Each row was made from one path, in order. Every step used is in the known rows, and no mark comes twice. Write each row's path.
Known rows
vuga -> litis: [ -3.6   3.1 -24.6 -15.0   2.1 -10.1   0.3   0.2 -16.0  -4.3  -8.8   1.2
   8.9  -7.8  -9.5  -3.7   1.5  13.1 -13.8   2.5]
sesir -> sifog: [  0.2  10.1  13.0   8.1 -12.3  10.8  -2.0  13.5 -10.6  -2.5   1.9   1.0
   1.3  -5.0   4.5  15.0  12.4   0.1  14.6   0.0]
vuga -> rebo -> buzek -> litis -> sesir: [ -2.7 -11.3  18.6 -12.8  -5.3  -3.0  36.6  28.7 -35.4 -12.6 -19.2  -5.6
   4.9 -44.5 -44.9   8.9   8.0 -21.9 -30.8 -13.6]
sesir -> rebo: [  4.1  11.9   4.2  -3.6   6.2   1.6 -16.4  -5.4 -14.0  -4.2   4.8  15.5
  -5.9   7.2 -11.0  -2.6  -5.1 -12.1   3.8   6.7]
sesir -> litis: [-20.8  -2.3   7.9  -6.1  13.6  11.7  -1.8   3.4   7.1   4.5   0.6   5.8
   6.4   2.8  -1.4 -16.0  15.8  15.2   5.5  10.4]
litis -> sesir -> rebo: [ 19.4   9.2   0.7 -13.0  19.5   0.7  -3.0   3.9 -14.8  -6.8 -12.8   4.6
  -6.6  -6.6 -19.0 -16.3   8.1 -18.0   9.4   0.1]
sifog -> buzek: [ 10.2 -15.7   7.8  -2.7  13.5  11.0  -2.6   6.5  -4.3 -19.4   0.6  -0.5
  12.9  -8.5   2.1   7.7 -16.4 -12.2  -0.6 -14.9]
sesir -> litis -> buzek -> rebo: [-23.9  -9.0   7.2  -6.5  27.8  16.2  10.6  -6.5   2.7   6.0   6.3  10.7
  18.3   0.3 -31.3 -13.2   2.9  30.4 -13.0  27.5]
sifog -> buzek -> rebo: [ -3.1 -19.1   8.5  10.8  14.6  11.0   2.0  16.6   8.7  -6.7  -8.3   1.6
  24.4  -5.7  -8.0   8.2 -28.2  -6.4 -21.6  -1.0]
buzek -> litis -> sesir -> rebo: [ 14.1  -3.8  21.3  -6.0   9.1   0.9  -7.3  22.9 -24.9 -13.8 -25.4  -8.6
  -9.0 -14.3 -25.3  -5.6   8.7 -24.0  -4.8  -1.3]
litis -> buzek -> rebo: [ -3.0  -7.9  -4.0   0.3  11.1   4.0  11.2  -6.6  -5.7   0.0   4.0   6.9
  10.1  -1.2 -27.6   6.3 -13.3  12.1 -16.9  15.0]
sifog -> sesir: [ -4.4  -2.6  -2.9   4.2  -6.1 -14.9  10.2  13.6 -18.5  -2.6   2.0  11.1
  22.9   3.5   0.8   3.8   9.2 -18.0  25.9 -11.8]
vuga -> rebo: [-15.5   1.4   2.0   2.7  -9.7 -11.1  19.9   4.9 -19.2  -1.6   4.1   7.8
   0.5 -17.4  -5.5  13.5  -0.9  -3.0 -15.6   3.7]
rebo -> buzek -> litis: [ -2.1 -10.7  18.2  -7.8  -9.8  10.0   3.7  15.1 -16.0 -10.6  -5.4  -2.4
   6.2 -14.6 -25.5   6.8  -5.6 -15.3 -20.6 -10.8]
vuga -> rebo -> buzek -> litis: [-16.5  -8.6  20.6  -3.0 -23.0  -0.6  22.7  19.2 -35.5 -11.9  -4.8   5.8
   6.3 -31.1 -29.4  21.6  -9.6 -17.4 -31.6  -6.7]
buzek -> litis -> sesir -> sifog: [ 13.2  -7.7  28.2   6.1  -6.5   5.2   6.0  39.5 -18.2  -8.7 -26.6 -24.9
  -1.8 -22.7 -11.6  14.3  27.2 -12.4   5.9 -11.4]
buzek -> rebo -> vuga: [-22.4  12.0  -0.2  12.8   4.3  -2.1  26.0   5.3   1.2   2.9  -2.9 -12.0
  14.7  -6.6  -0.1   6.4   0.4   4.8 -16.8  10.7]
sifog -> buzek -> litis -> vuga: [ 24.0 -30.6  22.7  14.4  11.8   6.0   6.7  23.5  -0.3 -40.6 -17.8  -7.7
   9.0 -28.7  17.9  28.8  -4.4 -27.1 -18.0 -23.7]
sifog -> sesir -> rebo -> vuga -> litis: [-15.0  28.1 -26.1 -16.6   1.8 -20.2  14.1   1.6 -62.1 -17.5  -0.6  16.3
  26.6  -9.1  -7.3   3.5  14.5 -12.7  21.8   1.4]
litis -> sesir: [ 17.0  -2.1  -3.2  -8.5  15.1  -2.9  15.2  10.0   1.3  -0.7 -14.6 -11.2
   1.4 -14.2 -10.7 -10.3  14.0  -5.4   5.5  -5.5]
rebo -> buzek -> litis -> vuga: [ 12.5 -12.0  14.0   2.8  -1.5   3.9  15.1  16.4  -1.7 -27.2 -13.5   4.9
   4.6 -28.4  -7.0  14.9   4.9 -23.6 -23.2 -18.0]
rebo -> vuga: [ -7.0  13.1   0.9  -3.0   4.8  -2.4  22.6  -6.1 -16.0  -7.0   5.2 -10.9
  -0.9 -10.0   8.9   9.7  10.4   3.1   5.2  -2.9]
litis -> buzek: [ 13.7  -7.0  -3.8 -13.7   9.4   4.0   8.5 -20.5 -22.0  -9.3  12.8   5.2
  -4.9  -5.6 -15.3   7.4  -4.2  11.0   3.6   2.4]

Which path is each row?
[-23.6  14.7 -24.5   0.9   5.0  -6.7  24.4   1.8 -13.5  -1.3 -15.4 -10.2
  23.4 -14.1 -10.2   4.6   2.3  20.4 -31.3  18.3]  buzek -> rebo -> vuga -> litis
[  7.6 -20.5  36.3   7.7  -9.8  18.7 -10.3  33.6 -23.3 -22.7 -10.8 -13.3
   9.5 -18.7   4.5  35.4  -4.7 -18.1   1.4 -19.9]  sesir -> sifog -> buzek -> litis
[ -9.2   4.3  -4.3  -2.3  13.3   3.3  34.6 -15.8 -20.7  -6.9  10.5  -6.6
   9.7 -11.7 -15.0  16.8  -2.0  15.2 -14.5  15.1]  litis -> buzek -> rebo -> vuga
[ 23.0 -29.3  24.0  -6.8  19.4   7.3   5.7  31.6 -12.1 -27.1 -28.0 -27.1
   9.9 -25.1 -14.1   9.5  -1.8 -24.6  -8.3 -19.9]  sifog -> buzek -> litis -> sesir
[ -8.0   0.2  17.3  -7.0  -9.4  -1.8  -2.4  25.9 -49.8 -15.2  -2.5  23.3
  20.4  -3.5 -32.0   4.6  -2.5 -44.9  10.2 -15.6]  sifog -> sesir -> rebo -> buzek -> litis
[-25.1  -6.5   8.9  -0.1  12.8  -3.8   7.0  16.5 -10.5   2.4   5.9  13.3
  26.2   5.3  -1.1 -15.5  24.1  -3.4  26.3  -1.1]  sifog -> sesir -> litis
[ 15.5 -13.6  18.2  11.0  17.8  15.5  16.0  38.5   2.1 -10.2 -26.6  -7.7
  27.5 -24.8 -16.0  12.7  -0.6 -13.6  -2.0  -5.8]  litis -> sesir -> sifog -> buzek -> rebo
[ 15.5  16.1 -25.1 -38.5  23.6  -0.3   5.9   2.9 -38.0 -14.2 -23.3  19.9
  10.1 -25.5 -50.7 -24.1   3.4 -10.7  -8.6   1.3]  vuga -> litis -> sesir -> rebo -> buzek
[ 11.3  -7.2  19.4   4.0   0.6  18.1  -3.5  17.7 -16.7 -20.8  -0.3   2.0
  12.3 -14.5   6.6  23.3  -4.2 -13.0  16.1 -16.0]  sesir -> sifog -> buzek
[ -0.3  -8.8  18.5  15.2  -1.0  17.5  -1.4  28.4   0.6  -6.9  -9.3   3.6
  27.9  -9.9  -6.0  20.7 -14.3  -8.6  -5.9  -3.5]  sesir -> sifog -> buzek -> rebo
[ 18.7  -2.2  25.8 -11.7  26.2   9.4  12.5  22.8 -41.4 -36.1 -17.2 -22.1
   0.9 -29.1 -11.9  12.5   3.7 -30.4   1.5 -14.1]  sifog -> buzek -> litis -> sesir -> rebo -> vuga
[ -9.9  28.7 -22.2 -20.3   9.3  -8.2   4.7 -12.5 -44.3 -16.0  -2.4   7.7
   4.5 -12.1  -6.7   3.1   6.3   6.3  -4.8  13.9]  sesir -> rebo -> vuga -> litis
[-23.1  -7.1   4.7  12.6   5.4 -19.6  43.3  22.7 -14.8 -16.4   1.3  27.0
  27.2 -29.3  15.3   9.6  37.1  -9.7  10.5  -5.6]  sifog -> sesir -> litis -> vuga -> rebo
[ -1.7   1.6  20.6 -12.1  -3.5  12.5 -11.8  10.5 -33.1 -14.4  -5.3  13.8
   0.5  -6.3 -32.8   0.0 -14.3 -25.2 -13.9  -5.8]  sesir -> rebo -> buzek -> litis
[ -2.9  10.3  -0.1   0.7   1.0 -10.1  -6.2   8.0 -32.9  -5.7   6.9  26.7
  16.7   9.5  -9.3  -4.1   0.3 -29.9  30.9  -3.5]  sifog -> sesir -> rebo
[ -9.4  -3.0   6.0   7.6  17.5   8.0  25.8   9.7  -2.8 -14.2  -4.0 -11.2
  25.7 -15.5   2.6  17.7 -14.8  -3.7 -14.9  -1.2]  sifog -> buzek -> rebo -> vuga
[ 12.5  13.1 -23.5 -29.6  22.0  -6.9  -3.6   2.9 -30.0  -9.5 -23.5  11.0
   0.6 -14.5 -31.7 -20.9   9.5  -2.7  -6.1   7.5]  vuga -> litis -> sesir -> rebo
[ -5.8  -7.1 -26.2 -14.3  13.0  -2.0   9.8 -10.5 -19.8  -3.3  -6.5  10.4
  20.1  -9.4 -36.0   2.7 -14.4  26.5 -33.6  19.1]  vuga -> litis -> buzek -> rebo
[  5.2  10.5  18.9  -7.2  13.8  -1.3  15.4  16.3 -38.8 -22.1 -17.2 -23.4
  -7.8 -19.1 -12.5   6.1  19.9 -21.2  -0.1  -0.3]  buzek -> litis -> sesir -> rebo -> vuga
[ 25.5 -20.9  34.2  22.9  -1.7  12.9   6.2  33.7  -9.2 -40.9 -16.0  -7.0
   9.7 -34.3  21.6  45.2   6.2 -27.4  -2.4 -24.4]  sesir -> sifog -> buzek -> litis -> vuga
[ 18.5  13.5   1.7 -27.7  20.7  10.4  10.1   6.5 -23.9  -6.3 -10.8  15.3
   1.6 -17.8 -41.2 -21.7   3.0 -23.0   6.9  -4.3]  litis -> sesir -> rebo -> buzek
[-18.4  -0.7   5.9  -6.8  12.2   5.3  41.1   6.8  -6.1 -17.7   2.0  29.6
  14.6 -40.6  -9.7   1.6  20.9  -0.7 -19.2  -2.3]  sesir -> litis -> vuga -> rebo -> buzek
[ 10.9 -20.8  36.3  24.1 -13.4   3.5  25.2  38.9 -29.2 -44.8 -13.2  -0.2
  12.7 -51.0  17.9  58.0   8.0 -27.6 -19.4 -23.7]  sesir -> sifog -> buzek -> litis -> vuga -> rebo
[-10.1  17.8 -28.0 -14.3   2.7 -11.3  21.2  -9.6 -28.0 -11.4  -4.6 -10.4
   9.6 -17.7   0.6   6.7  11.8  16.0  -8.5   7.1]  rebo -> vuga -> litis
[  9.8  24.2   0.0 -16.0  23.4  -3.0  21.4  -2.2 -29.3 -12.2  -6.9  -7.1
  -5.5 -16.0  -9.2  -5.4  21.0 -12.5  14.5   2.3]  litis -> sesir -> rebo -> vuga
[  9.1 -30.7  24.6  18.1  -1.1  -4.0  25.8  27.6 -18.8 -40.9 -11.2  -0.5
   7.6 -44.8  12.0  43.6  -7.8 -27.8 -32.1 -21.7]  sifog -> buzek -> litis -> vuga -> rebo
